Each row was made from one path, in order. Every step used is in the known rows, and no mark comes twice. Write each row's path.
In the rows, zero is written as 128.
Known rows:
fufo/miniz/simub: [161  98 151 149 140  98  99 102  97 151 167 138  96 120 124 128 135 102
 126 145 111 187 178  97 151 222 120 116 124 146]
fosa/noleged/dodozu/dugi/gupok/fefil/fite: [150 118 147 150 109 119  65 139 109  85  95 131 124  81 158  95 111 126
 187 195 119 120 131 105 136 203 138 103  89 211]
kevadi/dugi/gupok/fefil: [170 143 140 146 158 120  83 160 103 132 116 124 118 116 118 123 170 128
 125 112 160  90  97 133 130 124 126 138 114 153]
fosa/noleged/vunes/fite/fefil/gupok/dugi/dodozu: [153 108 124 183 126 171 119  95 112  67 131 118 140 141 145  92 112  98
 180 157 110  83 124 109 147 177 107 100  99 222]
gupok/fefil/fite/vunes/noleged/dodozu/dugi/kevadi: [107 139 129  99 197 119 109 145 175 116 148 132 144 113 142 142 102 174
 151 122 154 175 118 101 134 117 125 149 123 136]
gupok/dugi: [148 114 130 159 130 134 173 121  79 111 143 135 141 117 127 150  94 172
  84  70 146 140 148 117  97 121 136 148 132 142]
vunes/fite/fefil/gupok/dugi: [110  97 112 131 145 129 169 127  99 131 182 131 142 135 105 122 114 148
 130 134 112 102 144 152 124  72  96 113 154  51]
fefil/fite/vunes: [110 146 119 143 124 163 125 137 104 149  95 130 143 166 122 103 146 141
 115 118 148 169 136 124 125 145 117 137 159  94]
fosa/noleged: [175 121 156 170  82 130  93  97  85  76  95 125 131 112 138  91 110 110
 144 182 119 140 173 107 120 196 129  81 119 203]
fufo/miniz: [144  73 147 121 133 108 106 116  57 152 141 144 107  94 138 107 148  91
 109 127 124 168 164  93 147 171 128  89 128 172]
kevadi/dugi/gupok: [169 138 136 150 114 118  99 151  90 157  88 126 112 129 112 118 177 109
 119 119 150  90 103 152 126 133 132 133 129 134]
kevadi/dugi/gupok/fefil/fite/vunes/noleged: [145 150 127 135 175 129  68 165 120 138 107 124 122 146 118 129 178 128
 152 127 152  98  95 138 131 107 113 148 117 114]
noleged/fufo/miniz: [141  72 115 123 100  83 124 102  92 108  90 136 120  34 149 130 161  71
 104  36 124 103 169 104 169 193 178  76 122 134]
miniz/fufo: [168 143 132 166  99 133  93  95  99 104 137 107 119 116 111 120 101 120
  89  67 141 101 166 126 127 198 145  90 159  82]
vunes/fite/fefil/gupok/dugi/kevadi: [115  97 113 117 163 117 185 114 122 148 175 128 134 128 104 129  99 148
 137 134 113 119 138 157 131  58  92 119 167  73]
fefil/fite/vunes/noleged/fosa: [ 92 147 107 130 110 128 126 132 131 142  86 129 143 158 118 125 146 134
 142 114 131 140 159 141 123 126 129 126 149  54]
dugi/dodozu: [152 128 120 117 106 173 215  99 203 165 125 129 114 127 120 125 122 103
 113 126 184 154 136 139 125 123 162 129 129 187]
fefil/gupok/dugi/kevadi: [125 128 116 152 172 133 145 113 139 151 145 142 117 127 122 134 110 145
 119 126 103 140 123 133 110 118  86 159 149 162]
dodozu/dugi/gupok/fefil/fite/vunes: [118 160 135 146 147 139 128 156 134 175 109 117  92 148 135 147 106 155
 111 169 118 151  95 120 130 136 115 180 103 116]
dugi/gupok/fefil/fite/vunes: [128 165 139  89 198 160 143 146 146 151 156 109 114 127 116 131 146 142
 113 138 145 121  80 121 139  74 113 150 118 204]
fefil/gupok: [119 134 124 151 104 139 113 125 124 139 141 141 123 133 116 104 152 110
 109 150 100 117 137 133 111 151 105 117 139 132]
vunes/noleged/dodozu: [110  91 129  45  38  71 158 116 166 116 134 141 151  95 127 149 130 101
 148 128 124 111 164 154 108 112 193  80 134  97]
vunes/fite: [122 124 126 132  86 107 193 113  82 151 162 119 142 110  96 138  96 136
 109 128 128  98 194 147 113 101 137  75 145  86]
fosa/noleged/dodozu/dugi/gupok/fefil: [159 117 151 145  96 114  78 129 110  75 100 129 125  78 162 105 106 114
 172 185 115 119 121 105 135 196 150 106  86 229]
gupok/fefil/fite/vunes/noleged/fufo: [111 140 122 112 188 134 101 139 155  82 150 127 155 106 135 136 131 162
 136  85 158 142 141  94 135 123 131 123 118 113]
kevadi/dugi/gupok/fefil/fite/vunes/noleged/dodozu: [141 141 124 120 162 120  68 172 123 133 109 129 130 129 126 127 183 122
 160 115 156  90  82 140 136 111 130 146 113 127]
fite/vunes/noleged/dodozu/dugi: [100 129 113  79  63 124 147 119 149 124 100 133 153 170 150 158 125  91
 114 119 108 149  91 140 122 105 170 161 136  99]
simub/miniz/fufo: [154 157 163 158  56 146 101 120 116 143 155 135 111  91 149 108 113  89
 108  75 165 131 147 145 150 137 141  48 147 112]

Which path is each row?
[111 140 119  88  84 140 154 103 144 122 113 124 151 189 132 154 130  93
  98 119 111 157 112 136 117  87 149 150 149 103]
fite/vunes/noleged
[106 150 107 104  72 112 156 103 144 111  90 123 152 166 134 164 131  91
 102  88 104 126 118 147 122  86 163 152 140  94]
fite/vunes/noleged/fosa
[132 142 142 149  84 118 159 138 122 192  93 118  82 136 127 146 104 132
  97 175 107 140 117 141 120 149 135 158 113 114]
dodozu/dugi/gupok
[130 136 144 131 189 132 104 148 128  98 172 131 146  93 122 115 119 188
 126 111 174 155 161  90 122 141 119 108 121 144]
gupok/fefil/fite
[ 91 131 112 104 106 139 124 139 133 144 100 136 150 156 126 116 150 130
 147 127 139 152 142 136 124 129 136 126 153  74]
fefil/fite/vunes/noleged/dodozu
[114 169 128  84 186 130 143 143 166 143 145 109 114 118 115 148 145 137
 132 128 132  94 100 134 139  63 124 144 109 174]
dugi/gupok/fefil/fite/vunes/noleged/fosa
[121 132 103 166 161 175 147 124 153 144 155 145 117 141 123 125 131 134
 127 130 124 122 123 130 106 127  95 159 122 154]
fefil/gupok/dugi/dodozu
[151 108 137 176  96 146  97  97  86  61 124 117 145 136 142  81 122  88
 167 166  94  81 134 110 149 190 111  76 109 209]
fosa/noleged/vunes/fite/fefil/gupok
[142 127 143 148  97  85 176 105 155 196  75 128  91 120 136 154  58 146
 105 157 119 200 138 137 123 162 136 157 148 118]
dodozu/dugi/kevadi
[132 147 146 143 127 120 142 147 136 169 122 118  88 125 133 152  97 152
 102 168 117 142 108 123 123 138 128 162  98 134]
dodozu/dugi/gupok/fefil
[172 119 152 178  67 143 100  89  84  57  97 116 143 124 150  88 118  87
 142 143 113 101 138  95 141 221 142  79 103 252]
fosa/noleged/vunes
[ 95 139 116 119 118 148 125 133 130 150 100 131 142 175 118 117 146 136
 140 138 137 161 155 134 119 127 119 126 156  59]
fefil/fite/vunes/noleged
[112 145 133 113 194 144 100 145 146  96 165 128 153 130 129 130 123 172
 134 116 158 160 139  94 124 112 115 129 122 124]
gupok/fefil/fite/vunes/noleged
[110  99 117 122 125 124 165 124 108 137 175 129 139 134 102 112 122 132
 129 148 110 104 147 157 129  80 102  98 159  50]
vunes/fite/fefil/gupok
[108 154 124 122 186 124 102 144 148  87 149 127 154 113 130 138 124 170
 135  94 155 140 143 101 128 113 126 130 116 118]
gupok/fefil/fite/vunes/noleged/fosa
[100 141 117  63 107 131 143 129 167 123 123 125 145 163 150 165 128  98
 120 125 110 140  67 134 130  78 160 172 122 132]
fite/vunes/noleged/dodozu/dugi/gupok/fefil
[133  85 116 123 168 169 145 128 163 113 150 146 129 154 132 101 147 134
 124 123 134 155  78 139 132  96  99 165 154 109]
fite/fefil/gupok/dugi/dodozu
[117 100 115 142 107 145 180 112  92 102 168 117 159 147 129 120 124 112
 113  67 114  62  97 126 148 128 131 111 128 152]
noleged/vunes/fite/fefil/gupok/dugi
[119 127 114 171 144 148 121 131 104 125 154 144 126 134 122 124 131 144
 110 121 103 117 134 125 101 136  92 148 129 130]
fefil/gupok/dugi
[104 162 124 141 135 111 130 152 153 168  98 116  93 137 133 163 105 150
 131 160 105 127 112 134 129 123 126 173  94  87]
dodozu/dugi/gupok/fefil/fite/vunes/noleged/fosa
[111 123 120  99  44  50 163 103 161 114 103 128 137  98 113 166 121 112
 136 105 107  87 201 163 108 107 179  84 127  59]
vunes/noleged/fosa
[132  83 124 127 156 151 127 132 128 100 149 146 136 149 131 100 146 142
 111 118 120 151  85 135 128 103  97 156 159  94]
fite/fefil/gupok/dugi
[136  83 125 113 176 139 143 120 151 117 143 144 129 143 131 107 134 142
 118 120 121 166  78 141 134  88  92 165 173 114]
fite/fefil/gupok/dugi/kevadi
[ 94 108 127  55  87  78 135 145 182 139 133 137 127 101 131 155 122 130
 175 161 120 115 150 147 116 115 168 105 110  78]
vunes/noleged/dodozu/dugi/gupok/fefil/fite
[118 162 137  72 196 149 142 143 165 151 160 110 113 133 113 142 146 138
 130 150 137 116  95 128 135  62 113 143 116 180]
dugi/gupok/fefil/fite/vunes/noleged
[108 155 133 129 144 128 128 152 153 175 114 118  92 153 133 156 106 152
 129 182 110 149 109 127 125 123 116 173 101  92]
dodozu/dugi/gupok/fefil/fite/vunes/noleged
[142 157 119 145 165 110  71 165 121 131  93 123 124 130 119 135 178 127
 155 104 148  77 100 144 135 109 123 148 110 108]
kevadi/dugi/gupok/fefil/fite/vunes/noleged/fosa
